In the rows, zero is written as 128.
Known rows, with every step that occurs:
kima/munul: [115 114 116 136 161 120 106 146 102  75 128 105  89 122 124 141 139 124
 109 121 136 127 145 115 133 126 112  62 141 136 115 103 114 106  99 126
 148  89 134  84 119 116 135 166 132 126 126 153 120  68 154 143  67 182
 115 160 158  87 106 131 144 178 153 145 109 138 113 136 116 106]
neri/rimel/munul: [115 130 188 144 168 132 104 144 126 192 110 158 117 119 152  85 140 138
 132  97  94 102 125 126 174 112 131 101 157 115 163 100 135 132 168 143
  88  86 116 105 120 123  64 123  87 108  76 100  73 101 136 168  99 191
 105 113 161 101 103 134 112 104 184 119 132 161 165  96 146 123]
zuva/rimel/munul/tagi/vavi: [114 110  56 145 187 116  95 162 108 130  68  81 151 145 169 189 120 178
 158  79 136 165 124 145 147  99 154 113 170 153 144 119 124 141 136 110
  79  70 114 126 143 171 134 120  81 128 108 128  46 133 143 162  76 181
  54 168 208  57  85  81  93  53 181 124 107 140 117 142  87  45]
neri/rimel: [119 131 169 125 171  98 124 131 122 155 122 169 112 119 124 115 132 114
 151 115 121  96 104 141 161 132 135 127 141 108 136 126 124 143 137 118
 102 117 132 106 100 122  97 130 137 119 109 113 112 121 165 167  94 162
 132 117 150 130 129 152 124 122 153 119 130 125 137 130 150 121]
neri/navinos/zuva/rimel/munul/tagi/vavi: [119  95  80 132 162 102 100 136 104 148  90 134 159 135 194 171 127 184
 118  89 133 167 121 159 135  95 166 138 159 152 155 149 120 140 150 122
  40 127 101 130 145 152 144 119 100 114 118 134  48 153 133 145  94 127
  91 128 141  95 118  99 113  44 159 126  99 124 144 118 118  64]
velaz/navinos: [156 153 168 163 154 102 137 118  80 116 145 170  81 114 140 123 104  65
 128 145 155 110 122 120 149 184 114  87 122 179 100 159 113  83 137 115
 139 126  90  74  79 137 141  99 143 129 119 141 108 108 171 121 109 131
 108 111 107 169 146 148 162 174 110 138 165  96 112  87 139 131]
kima/munul/rimel: [ 86 125  89 117 145 136 115 146 130  71 134  76 114 104 100 124 140 107
 145 133 126 125 129 104 122 127  95 105 128 104 142  85 133 102 117 133
 201  91 174 100 134 117 121 153 132 129 152 123 170  88 156 119 103 208
 132 172 183  92  94 108 145 190 139 137  88 147 105 184  95 108]
vavi/tagi/munul: [161  92  82 134 156 118  95 128  83  21  96  16 136 153  65 213 144 168
 158 102 165 142  83 135 132 125 141  90 107 111  38 129  76 137  52  82
 139  99 107 115  79 158 209 175 121 174 135 200 105 151 136 141  42 138
 143 171 185  15 110 131  92 130 159 122 144 185  72 165  92  64]
tagi/munul/rimel/neri/navinos: [106 143 113  96  71 170 114 118 157  94 137  63 168 161  96 114 149 141
 144 139 114 123 119 108 105 135 124 153 108  77 113 106 166 126  91 126
 175 156 144 166 140 120 130 146 150 139 131 131 182 161 123 112 172 113
 183 146 122 129 122 127 131 119 102 131 116 152 128 177 137 159]
neri/rimel/zuva/navinos/velaz: [142 151 159 139  96 124 159 102 139 180 143 178 132 151 137  85 125 119
  99 159 111 117 141 140 102 122 161 172 126 139 136 150 134 155 142 160
 103 171 139 169 137 102 100 115 140 154 113 135 130 144 103 121 191  24
 135  86  55 168 144 153 127 101 113 141 149 104 145  75 182 156]
velaz/navinos/neri/rimel: [131 133 214 125 171  95 137 113 101 185 139 240  98  76 133 103 129  66
 106 120 120 103 112 147 180 156 124 130 127 123 135 159 110 120 191 125
  86 143  90  76  84 114 106  87 159  75 114 123 117 117 153 138 114 138
 152  78  90 192 177 175 152 142 122 133 158  79 142  72 154 148]
rimel/munul/tagi/vavi: [134 118  50 159 185 136  90 164  87  94  85  61 142 153 169 202 118 166
 156  85 154 171 125 138 144 117 143  88 145 182 114 116 126 107 102 100
  79  80 106 114 146 177 156 126  88 140 116 143  38 135 150 148  54 173
  41 181 231  35  80  77 102  68 167 128 113 140  99 148  84  33]
munul/rimel/zuva/navinos/velaz: [145 168 118 144  74 146 173 109 150 134 150 132 134 156 124 101 113 108
 119 177 127 132 142 118  75 140 134 174 112 152 131 145 144 134 125 162
 168 169 163 172 151 114 118 120 133 171 142 127 156 149  96  87 214  39
 130 114  70 160 135 122 136 140  84 138 136 112 118 110 146 159]
kima/munul/rimel/neri/navinos/zuva: [102 119 123  87  81 140 121 106 148 124 163 161 138 112 135  86 148 128
  87 149 111 129 141 119 102 111 110 149 120  94 155 119 149 104 137 149
 143 165 146 136 156  95 125 134 157  95 158 121 190 125 107 109 156 120
 183 115  91 161 146 140 165 148 102 128  89 114 154 148 143 163]
rimel/munul: [139 137 155 165 156 144 115 150 116 142 117 127  98 137 160 115 123 139
 129 111 125 120 142 113 155 127 118  69 147 164 128 107 131 111 134 135
 118  79 109  95 121 140  92 135  86 125  86 116  61  97 127 145 100 184
  84 137 165  90 100 121 117 138 166 123 139 156 137 102 121 126]
tagi/munul/rimel/zuva: [125 128  86 112 106 160 103 132 179  84 139  44 164 145  60 133 139 146
 177 124 124 127 107  97 105 129 117 140 100  77 122  95 146 136 103 120
 203 108 175 152 144 121 150 136 126 165 158 136 206 140 106 105 142 170
 158 154 175 103 112  97 120 146 108 107 114 190 124 185  95 145]
tagi/vavi: [162 125  81 149 176 126 121 144  85  84 100  79  99 136 123 206 105 137
 172 118 166 139 107 156 134 145 141  93 130 164  92 144 109 116  77  83
 143 109 110 112 120 177 175 143 133 163 137 153  94 163 159 157  79 132
  83 150 192  72 116 123 120 125 139 133 132 130  71 154 100  72]
zuva/rimel: [119 129 150 131 156  82 141 139 134 153 106 155 107 126 125 130 114 133
 149 119 125 108 131 127 144 127 142 131 159 120 145 142 118 164 137 126
 135 104 139 122  99 133 102 141 119 122 114 105 117 110 148 163 123 165
 127 120 122 148 129 135 115 141 155 123 133 124 138 126 129 145]
vavi/tagi: [161 115  99 156 152 110 129 132  84  64 112  92 102 138 108 194 115 145
 159 129 175 124  92 149 129 127 127 104 120 147  72 132  82 119  69  82
 121 108 112 118  96 175 181 157 123 153 134 153  85 150 146 152  59 118
 100 155 185  57 119 138 106 134 152 122 136 130  78 162  98  68]
velaz/navinos/neri: [162 139 188 145 153 108 150 119  85 134 144 213  79  90 140 129 111  62
  96 134 155 125 133 133 163 178 109  94 114 178  98 168 103  90 155 115
 114 141  74  65  85 131 142  99 154  88 131 136 102 109 147 111 114 125
 127  98  82 189 179 163 158 186  97 138 172  73 116  71 128 152]
kima/munul/rimel/zuva/navinos: [ 94 120 101 106  78 147 140 127 178 112 152  79 145 118 114 105 135 133
 119 166 108 130 147 111  84 109 110 144 117  99 159  99 151 129 121 149
 185 139 170 164 171 104 130 138 132 145 153 113 206 112 111 102 176 108
 138 143 107 142 111 106 145 147 111 136 100 143 132 163 131 144]
tagi/munul/rimel: [119 130  96 115 142 136 104 138 132  57 117  32 148 138  64 154 144 127
 177 116 139 130 100  98 127 148 113 116 106  99  95 110 127 131  99 119
 208 102 161 116 101 128 153 154 127 166 151 144 166 128 145 111 111 196
 162 167 184  82 106 107 115 171 122 120 124 184  94 187  95 118]

Rows:
[134 142 166 110 114  99 143 107 140 197 136 227 122 106 139  93 116 105
 111 133 111 101 145 120 133 133 127 154 140 113 157 162 131 138 188 132
 116 139 112 137 112 114 107  84 142  80 124 105 171 116 101 135 171 134
 158  76  69 222 173 158 141 130 108 110 144  93 173  91 145 195]	velaz/navinos/zuva/rimel/neri
[120 144 105 125 103 154 129 138 178 117 157 103 132 130 100 112 113 119
 178 143 131 119 113 108 106 133 107 156 108 106 153  99 151 122 115 123
 192 117 179 151 163 129 121 117 129 148 156  96 197 137 116 116 155 156
 128 144 172 139 118 101 138 153 108 108 108 143 130 180 104 154]	munul/rimel/zuva
[118 126 158 117 133 125 117 127 165 175 142 164 128 125 112 100 125 135
 153 123 112  95 108 135 136 116 135 149 129  90 164 110 143 147 133 124
 112 126 150 149 144 116 101 117 139 125 121 108 165 135 122 157 128 142
 137 105 153 151 130 135 127 102 138 111 122 138 161 135 147 152]	neri/rimel/zuva
[ 97 116 145 126 176 116 103 153 121 170 110 178 154 121 170 112 146 144
 107  71 118 146 139 122 179 105 128 117 153 141 153 104 136 136 175 140
  27  91 114  95 133 124  81 114  95  70  98 106  43  92 132 143  68 201
  96 140 175 108 112 112 102  80 171 118 117 116 166 105 117  96]	navinos/neri/rimel/munul/tagi
[133 130 191 117 132 121 130 110 145 200 157 230 119  86 123  85 123  89
 114 123 109 101 117 141 153 134 123 154 118 109 162 139 130 124 184 123
  96 147 110 120 130 106 110  79 153  88 127 114 166 126 114 129 143 118
 149  76  93 204 174 159 151 121 106 120 146  95 169  83 148 178]	velaz/navinos/neri/rimel/zuva
[127 130 221 141 166 133 113 127 108 214 126 223 108  83 163  73 139  91
  97 104  96 108 132 133 192 131 119 104 146 130 161 126 121 115 216 145
  70 110  76  75 102 113  67  81 108  70  83 111  78  97 128 140 117 170
 119  82 104 153 149 157 137 118 150 130 159 118 174  44 148 145]	velaz/navinos/neri/rimel/munul
[144 129 142 134  84 129 160 124 158 136 147 119 124 147 133 120 112 140
 119 158 131 123 149 125 103 125 132 131 118 144 127 138 140 145 102 134
 131 156 130 163 148 124 138 133 134 152 126 116 148 137 112 117 170  66
 118 117  85 164 128 124 131 125 109 130 139 124 135 124 155 158]	rimel/zuva/navinos
[ 80 142 109  99  76 167 117 118 157 106 149  99 140 134 125  92 145 126
 117 148 106 121 142 111  96 119 108 145 124  85 149  85 170 103 108 136
 170 145 159 153 167 112 106 143 153 112 136 114 192 125 132 114 165 120
 155 150 123 140 118 128 153 133 115 141  89 123 139 173 136 152]	kima/munul/rimel/neri/navinos
[144 149 101 127  76 154 147 105 147 105 139  77 162 166  92 117 136 130
 120 158 123 144 138 108  73 136 145 164 102 127 106 139 137 147 114 159
 182 158 156 174 134 104 141 136 128 191 145 162 166 152  87  81 196  50
 161 123  77 126 126 121 120 132  87 138 141 152 113 118 140 151]	tagi/munul/rimel/zuva/navinos/velaz
[152 123 174 124 116 113 182 128 118 136 131 167 105 113 143 137 118 114
  86 134 143 140 158 141 140 145 126 111 122 166  95 163 109 142 118 135
 106 162  97 115 112 127 135 142 145 106 129 120 100 123 129 116 139  81
 138 107  64 169 164 150 128 164 107 137 155  87 119  99 142 154]	zuva/navinos/neri
[165 157 145 161 113 110 178 113  89 121 128 154 101 159 150 125 114 104
  94 162 146 135 156 129 106 153 148 124 128 195  88 172 115 131 109 155
 125 162 117 131 104 124 125 142 133 165 113 152  79 131 129 108 161  34
 114 107  57 145 140 150 124 152 109 154 163  94 100  76 164 135]	zuva/navinos/velaz
[113  96  15 137 193 117  83 158  81  42  94  45 134 139 139 224 134 154
 141  95 163 174 126 143 128 114 136  82 143 164 104 113 114 100  79  95
 109  84 126 102 145 156 189 151 127 139 150 175  82 118 171 143  29 173
  67 197 227  31  88  91 124 102 158 143  89 127  75 174  76  16]	kima/munul/tagi/vavi
[153 118 164 116  87 135 176 122 152 156 147 170 120 121 135 125 115 130
  89 141 132 140 162 139 120 128 124 133 112 147 121 151 127 145 122 139
 109 165 112 150 143 120 138 127 145 109 136 114 138 131  95 107 169  65
 141 102  61 188 163 140 131 146  97 129 147  95 139 107 144 180]	rimel/zuva/navinos/neri
[119 139 119 118  69 145 163 125 179 134 153  98 146 134 118 106 112 128
 147 169 126 125 134 117  89 127 115 164 109 115 145 122 152 142 115 139
 175 158 165 172 163 121 129 122 134 161 146  94 188 145 111 104 195  89
 133 128 105 167 123 107 136 139  96 124 123 131 129 160 137 157]	munul/rimel/zuva/navinos
[135 106  81 149 187  93  96 134  84 155  89 153 144 111 182 169 119 140
 126  92 138 160 120 146 153 120 147 119 160 172 155 159 108 115 185 113
  59 102  84 100 122 153 154  79  96 107 126 143  57 128 132 136  87 160
  77 122 148 108 125  99 123  69 152 123 125 118 132  92 102  61]	velaz/navinos/zuva/rimel/munul/tagi/vavi
[124 121 201 131 167 137 115 140 128 204 112 196 113 102 153  87 146 132
 108  87  89 112 137 133 184 110 123 106 149 118 157 110 127 137 184 146
  67 100 103  94 119 118  63 117 101  74  86  97  73  99 118 158 105 185
 122 102 138 120 131 145 112 112 171 118 138 137 174  78 136 141]	navinos/neri/rimel/munul
[106 162 129 110  67 161 141 117 161 125 149 118 144 145 131  95 123 119
 144 155 118 114 125 116 103 136 115 166 117 101 137 109 173 113 107 130
 164 162 154 165 158 131 107 130 153 123 130  94 175 158 134 118 184 100
 148 135 118 167 127 130 144 122  95 132 110 111 136 173 141 166]	munul/rimel/neri/navinos
[127 110 169 111 126  65 151 107 130 180 127 219 115 115 154 104 122 141
 100 128 121 113 126 149 133 121 157 157 149 121 156 176 111 159 157 141
  88 165 119 128 100 111 118 135 144 105 126 115 121 132 133 142 142 108
 170  75  43 197 169 156 140 134 127 122 126 106 166  95 165 166]	neri/navinos/zuva/rimel
[131 103  73 110  69 152 130 115 162  71 126  14 180 146  69 159 137 168
 154 151 134 141  99 125  84 111 125 165  96  82  97 120 118 156  84 109
 174 147 151 187 142 134 191 145 123 184 160 150 188 174  98 104 158  75
 155 157 130  88 112 102 109 109 112 120 123 177 102 184 111 113]	vavi/tagi/munul/rimel/zuva/navinos
[105 107 125  94  81 153 153 129 170 130 152 126 135  95 117 109 137 125
  85 147 109 148 163 121 106 109 103 141 113 105 149 112 134 132 140 151
 158 150 149 146 168  96 130 133 142 106 160 113 193 110  95  96 176 109
 159 128  85 160 142 121 146 164  99 137 111 114 137 138 119 167]	kima/munul/rimel/zuva/navinos/neri
[144 150  78 127  73 168 119  95 113  72 123  66 168 181  92 139 148 142
 131 144 132 141 104 128  78 125 144 176 106 102  75 126 127 119  85 125
 156 162 136 176 123 135 158 150 141 170 135 181 146 188 100  99 167  35
 168 143 112  76 130 140 112  99 106 141 130 143  92 146 127 121]	vavi/tagi/munul/rimel/neri/navinos/velaz
